Every row comes from one small tree of marks. The marks that hang from a mark follow it in brackets, in alphabetical order. Every link used is in the known rows. Which tree was each row made from?
Known rows
Y(L(H(S V)) U): [-0.44 -1.25  1.71 -1.78 -0.28 -1.58 -3.38  1.61  0.23  2.60  2.60  0.97
  0.56  1.35 -1.66 -7.19  1.30  0.58  0.10  2.52  2.88 -2.12]
Y(L): [-1.62  1.19  1.15 -1.00 -1.74  0.99  4.09  0.24 -1.10  3.70  0.12  0.07
 -0.48  0.03 -6.45  0.76 -1.35 -0.15 -2.89  1.35  3.12 -2.37]
V(H W): [ 0.20  1.81 -0.78 -2.00  2.21  1.05  3.01  1.79 -1.12 -0.42  4.34  2.21
 -0.68  0.31 -2.20  2.66  1.17  0.79  1.63  1.40  0.72 -1.70]
L(H Y): [ 1.60  1.86  0.21 -3.28  2.32  3.13  4.92 -4.83  1.36 -1.55 -5.92  0.81
 -1.24  1.22  0.09  4.21 -1.68  0.83  0.11  0.12 -0.92  2.42]
L(H(V(W)) Y(U)): [ 4.18  2.14 -1.08 -3.47  0.87  0.19 -3.18  1.10 -0.49 -0.50  1.00  1.62
  2.49  0.85  1.01  1.37 -0.76  2.15  1.38  1.92 -3.12  1.96]
L(H(V) Y(U)): [ 2.12  1.20 -0.60 -2.75  0.90  0.34 -2.36 -0.68  2.53 -1.86 -3.49  1.11
  2.14  2.02  1.11 -0.17 -1.18  0.99  1.09  1.38 -2.45 -0.32]
L(H(S V) Y(U)): [ 1.10  0.30  0.27 -1.77  1.65 -0.67 -4.01 -0.31  2.37 -2.05 -2.68  0.57
  1.36  2.21  2.58 -4.26  1.20  3.19  1.98 -0.14  0.27  0.45]
V(H(L(Y) S) R): [-0.08 -2.98 -0.82  3.44 -0.60 -1.58 -2.00 -0.30  2.10 -4.15 -2.87  0.16
  4.16  1.09  3.20 -2.39  3.65  2.12  1.43 -3.91  1.41  4.02]
R(V(H W(M))): [ 0.10 -0.88 -2.56  0.98  3.74  2.08  5.31 -1.46 -1.33  2.46  2.69  2.25
 -3.21 -1.33  0.57  3.96 -2.10 -0.20 -1.99  1.02 -1.34 -2.57]
Y(L U): [-0.20  1.61  1.45  0.07 -1.63  0.54  2.50  2.05 -1.23  3.10  0.78 -0.89
  2.68  1.55 -7.24 -1.70 -2.74 -1.09 -4.28  3.56  1.66 -2.54]
R(V(H W)): [ 0.70  1.11 -2.15  0.47  2.62  2.16  5.30  1.07 -0.67 -0.02  4.91  3.85
 -1.12 -2.33 -1.91  5.52  1.03  0.81  0.08  1.15 -1.42 -2.23]
V(R W(M)): [ 0.45  1.88  0.55  1.39  1.22  2.44  1.69 -0.31 -4.90  2.32  0.15 -3.07
 -3.01 -2.02 -1.11  1.97 -3.90 -0.25 -5.35  1.90 -0.74  2.00]
V(H R W(M)): [ 0.96 -0.86 -0.73  0.92  3.08  1.09  1.59  0.43 -2.99  0.91  1.84 -0.20
 -1.53 -0.76  1.09  1.15 -0.99 -1.14 -2.16  2.48 -0.37  1.35]
V(R): [-1.43  2.51  1.39  1.26 -0.14  3.35  3.12  0.33 -1.72 -1.62 -2.15 -2.19
 -1.10 -2.16 -3.90  2.83 -1.30 -0.65 -3.07  0.54  0.04  0.35]
L(Y(U)): [ 1.06  3.89 -0.20  0.01  0.88  1.58  1.20  0.69  1.14 -1.43 -4.35 -1.62
  3.48  2.46 -3.22  1.34 -2.47  1.67 -2.48  1.20 -1.16  0.29]
L(H Y(U)): [ 2.81  2.02  0.09 -2.65  2.30  2.82  2.82 -2.18  1.26 -1.59 -5.22  0.58
  1.49  2.37 -0.34  1.93 -3.14 -0.09 -0.36  3.28 -2.52  2.88]
L(Y): [-0.04  3.64 -0.49 -1.03  0.52  1.86  3.68 -1.58  1.33 -0.71 -4.90 -1.07
  0.47  1.05 -2.92  3.66 -1.17  2.42 -1.77 -1.21  0.08  0.27]
V(H R W): [ 0.76  0.88 -0.80  0.86  2.01  1.02  1.53  2.54 -2.32 -1.53  4.07  1.05
  0.65 -1.79 -1.82  2.24  1.85  0.43 -0.25  1.54 -0.53  1.69]
V(H(L) R W(M)): [ 0.48 -3.11 -1.74  2.32 -0.36 -0.53 -0.33 -0.16 -2.94  0.08  1.40 -0.25
  0.36 -0.51  3.31  0.83 -1.55 -2.86 -1.01  0.17 -2.05  2.09]
Y(L(H) U): [ 1.19  0.06  1.39 -2.68  0.14  1.62  3.21 -0.73 -0.74  2.98 -0.29  1.08
  1.07  1.23 -4.40 -1.03 -3.13 -2.52 -1.98  5.71  0.10  0.16]
W(M V): [-1.08  0.71  1.19 -0.58 -0.38  0.54  4.37 -1.37  2.00  4.81 -3.29 -2.56
 -3.94 -0.99 -2.11  2.58 -3.62 -5.68 -2.33  2.48 -0.65 -2.84]
W(M V(H R)): [-0.40 -3.03 -0.51  1.83  1.81 -0.27  3.07 -0.49  2.26  2.18 -1.90 -0.80
 -1.39 -1.58  1.03  0.70  0.01 -6.08 -1.02  3.47 -0.96 -0.10]
V(H(L S) R): [-2.52 -3.21  0.47  3.79 -0.84 -1.17 -1.18  0.72  0.73 -3.85  0.37 -0.52
  1.67  0.51  1.51 -2.95  3.03 -0.72  2.54 -2.72  1.96  1.26]

Which tree is each row?
[-0.76 -1.85  0.62  2.46  3.86  0.17 -0.44  0.97 -2.58  0.55  2.53 -0.34
 -2.33  0.32  2.83 -3.79  1.73  1.59 -1.58  0.98  2.22  1.97]  V(H(S) R W(M))
[-1.76  3.25  1.57 -0.79 -0.29 -1.64 -3.77  3.25 -1.72  0.58  5.99 -0.82
 -2.33 -0.65 -1.32 -2.13  2.61  4.43  1.31 -2.80  2.76 -3.41]  H(S V(W))
[-1.48  0.00  1.29  2.13  0.81 -0.98 -4.87  1.62 -4.11  1.83  3.18 -3.15
 -3.27 -2.11  2.08 -3.57  0.38  2.77 -3.12 -1.56  2.06 -0.49]  H(S V(R W(M)))
[ 0.31  2.60  0.90  0.76 -1.95  0.50 -2.85  3.56 -3.25 -0.20  4.29 -0.84
 -0.67 -4.34 -2.79  2.27  0.51  1.46 -1.18 -0.81 -0.77 -0.72]  H(V(R W))
[ 0.70 -0.74  0.57  0.00  1.38  0.44 -3.93 -1.93  1.05 -2.79 -3.34  0.36
 -1.14 -0.72  3.45 -2.10  2.75  3.93  1.37 -2.11  0.92  3.38]  L(H(S V(R)) Y)
[-0.10 -0.06  0.80 -0.80 -0.16  2.32 -0.43 -1.07 -0.42 -2.25 -0.85  0.79
 -2.56 -2.58  0.30  1.43 -0.20 -1.33  1.21  0.20 -0.78  0.03]  L(H(V(R)))
[ 0.31  0.89  1.43 -2.72  2.97  2.53  2.72 -4.39  1.24 -1.63 -4.57  0.83
 -1.51  2.11  1.41 -0.30  1.43  2.95  1.02 -1.05  1.55  2.89]  L(H(S) Y)
[ 2.23 -0.83  0.20 -1.98 -1.15  1.09 -1.98  0.94 -3.56  2.78  4.90  2.36
 -1.29 -4.11 -1.77  0.90  0.54  0.52 -0.92  2.20 -0.47  2.09]  Y(L(H(V(R W))))
[-0.41 -0.06  1.20  2.15 -0.07  1.25  3.26 -0.61  0.63  3.13 -3.38 -3.33
 -2.69 -3.44 -1.49  2.49 -3.18 -5.34 -3.80  2.73 -1.61  0.35]  W(M V(R))
[ 0.52 -1.02 -1.04  2.02 -2.44 -0.07  0.13  2.22 -2.07 -2.27  3.83  0.53
  2.48 -1.74  0.05  2.24  0.77 -1.23  1.94 -0.59 -1.71  2.12]  V(H(L) R W)
[-0.74 -2.63  2.17 -0.25 -0.56 -0.49 -2.88 -0.08 -0.51  1.34  1.22  0.82
 -2.14 -2.08 -0.15 -4.47  2.81  1.27 -0.37  0.23  3.53  0.63]  Y(L(H(S V(R))))
[-1.22  1.00  0.62  0.89 -2.14 -0.89 -0.52 -2.20  1.46 -1.89 -3.89 -1.84
  1.47  1.92  0.29 -0.74  0.59  2.81  0.59 -5.02  1.60  1.00]  H(L(Y) S)
[ 1.18  1.71 -1.04  1.06 -3.57 -0.28 -0.35  0.11  1.24 -1.20 -4.28 -1.69
  5.88  2.67 -1.21  0.93 -3.43 -0.36 -1.22 -1.10 -2.53  1.18]  H(L(Y(U)))
[ 0.24  0.78  0.01  1.13 -0.17  0.09 -3.33  1.60 -3.39  2.10  2.18 -1.77
 -2.54 -2.54  0.05  1.26 -2.33  0.60 -3.58 -0.40 -0.39 -0.89]  H(V(R W(M)))
[-0.72 -2.94 -3.13  3.15  0.23 -0.88  1.44 -1.99  3.19 -2.56 -2.54  2.75
  2.14  0.40  2.97  0.84  2.43  2.18  2.02 -5.05  0.17  0.16]  R(V(H(L(Y) S)))
[-0.93  1.79 -0.74 -1.22 -5.14 -1.86 -3.48  2.10 -1.40  0.36  4.82 -0.12
  0.67 -1.32 -1.10  2.55 -0.37  0.51  2.09 -3.68 -0.96 -3.06]  H(L V(W))
[-0.04 -1.45 -2.67  0.08 -0.79 -1.90  1.15 -1.70  3.49 -2.31 -3.61  1.49
  4.01  3.15  1.36  2.13  0.79 -0.16  3.06 -2.81 -0.14 -0.11]  V(H(L(Y)))
[-1.32  1.99  0.41 -1.37 -0.12 -0.56 -1.51  0.85 -2.94  3.29  2.31 -1.24
 -3.59  0.29 -0.37  0.68 -2.46  0.78 -1.52 -0.88  0.06 -4.47]  H(V(W(M)))
[-0.08 -1.25 -0.81  1.64  0.09  0.06  3.07  2.21  3.12 -0.09  0.10  0.77
  0.19 -3.32 -1.62  2.66  2.28 -4.58  1.37  2.88 -1.42  0.26]  W(V(H R))
[-0.40 -5.10 -0.85  3.33 -2.28 -2.17  1.24 -0.23  2.72  1.27 -2.45 -0.76
  0.73 -1.57  2.67  1.09 -0.60 -8.21  0.62  1.18 -2.87  1.14]  W(M V(H(L) R))
[-1.47 -3.80  0.13  3.29 -2.42 -2.44 -0.71  1.74  3.59 -1.29  1.11 -0.35
  2.13 -2.11  1.75 -2.14  4.38 -4.52  3.81 -0.69  0.27  1.84]  W(V(H(L S) R))
[-0.66  0.09  1.86 -2.80  2.10 -0.41 -2.02 -2.06 -2.70  1.89  2.40 -0.29
 -6.04  0.64  4.05 -3.04 -0.27  1.26  1.00 -0.16  1.84 -0.84]  L(H(S V(W(M))))
[-0.15  1.12  0.19  2.05 -2.17 -1.40 -2.63  1.19  1.85 -1.79 -2.98 -2.38
  4.95  2.91  0.05 -3.34 -1.01  1.98 -0.48 -2.50 -0.13  1.68]  H(L(Y(U)) S)
[-0.51  1.96  2.05 -3.74  0.99 -0.02 -2.34  0.24 -1.79 -0.31  4.36  1.15
 -4.11 -0.62  1.60 -1.44  2.47  2.88  3.02 -1.36  1.59 -0.67]  L(H(S V(W)))
[ 0.57  0.36 -1.79  1.01 -4.22 -2.83 -5.44  1.64  2.32 -1.22 -2.68 -1.15
  5.53  1.89  0.05 -0.23 -1.57  0.94  0.44 -2.77 -2.33 -1.86]  H(L(Y(U)) V)
[ 0.95 -0.54  0.59 -2.41 -1.60 -1.02 -1.41  0.90  0.26  2.70  1.46  1.48
  1.48  1.11 -2.84 -2.45 -0.97 -1.67 -0.34  3.76  0.16 -2.60]  Y(L(H(V)) U)
[-2.26  0.46  2.19 -2.58  0.67  0.20 -0.80 -2.01  1.08 -1.47  0.12  0.80
 -4.00  0.40  1.12 -2.42  2.31  1.64  3.30 -1.51  2.94 -2.61]  L(H(S V))
[-0.56 -0.21 -1.11 -0.96 -1.52 -1.10  1.36  1.31 -0.92 -1.21  4.05  1.83
  1.91  1.40 -0.21  2.50  0.65 -0.77  3.35 -1.38 -0.75 -0.67]  V(H(L) W)
[-1.08 -2.29 -1.71  0.80 -0.23 -2.93 -0.39 -1.46  3.57 -2.92 -2.51  1.09
  3.22  3.54  2.87 -2.04  3.27  2.34  3.46 -4.59  2.07  0.56]  V(H(L(Y) S))
[ 0.34  0.14 -0.18 -3.55  1.42  0.57 -0.02 -2.50 -2.47  2.36  1.52  0.52
 -5.11 -0.24  2.39  1.35 -2.48 -0.86  0.57  1.64 -0.76 -1.87]  L(H(V(W(M))))
[-2.31 -4.84  0.17  1.04 -1.30 -4.49  0.63 -1.11  4.05  2.03 -0.90 -1.05
 -0.66  1.52  4.07 -3.06  1.05 -5.55  3.22 -0.59  0.62 -1.94]  W(M V(H(L S)))
[-0.04 -1.99 -1.22  1.44  0.14 -3.39 -2.96  1.33  3.57 -3.18 -2.26  0.26
  6.06  4.52  2.39 -4.45  2.02  1.88  2.47 -1.58  0.75  1.36]  V(H(L(Y(U)) S))
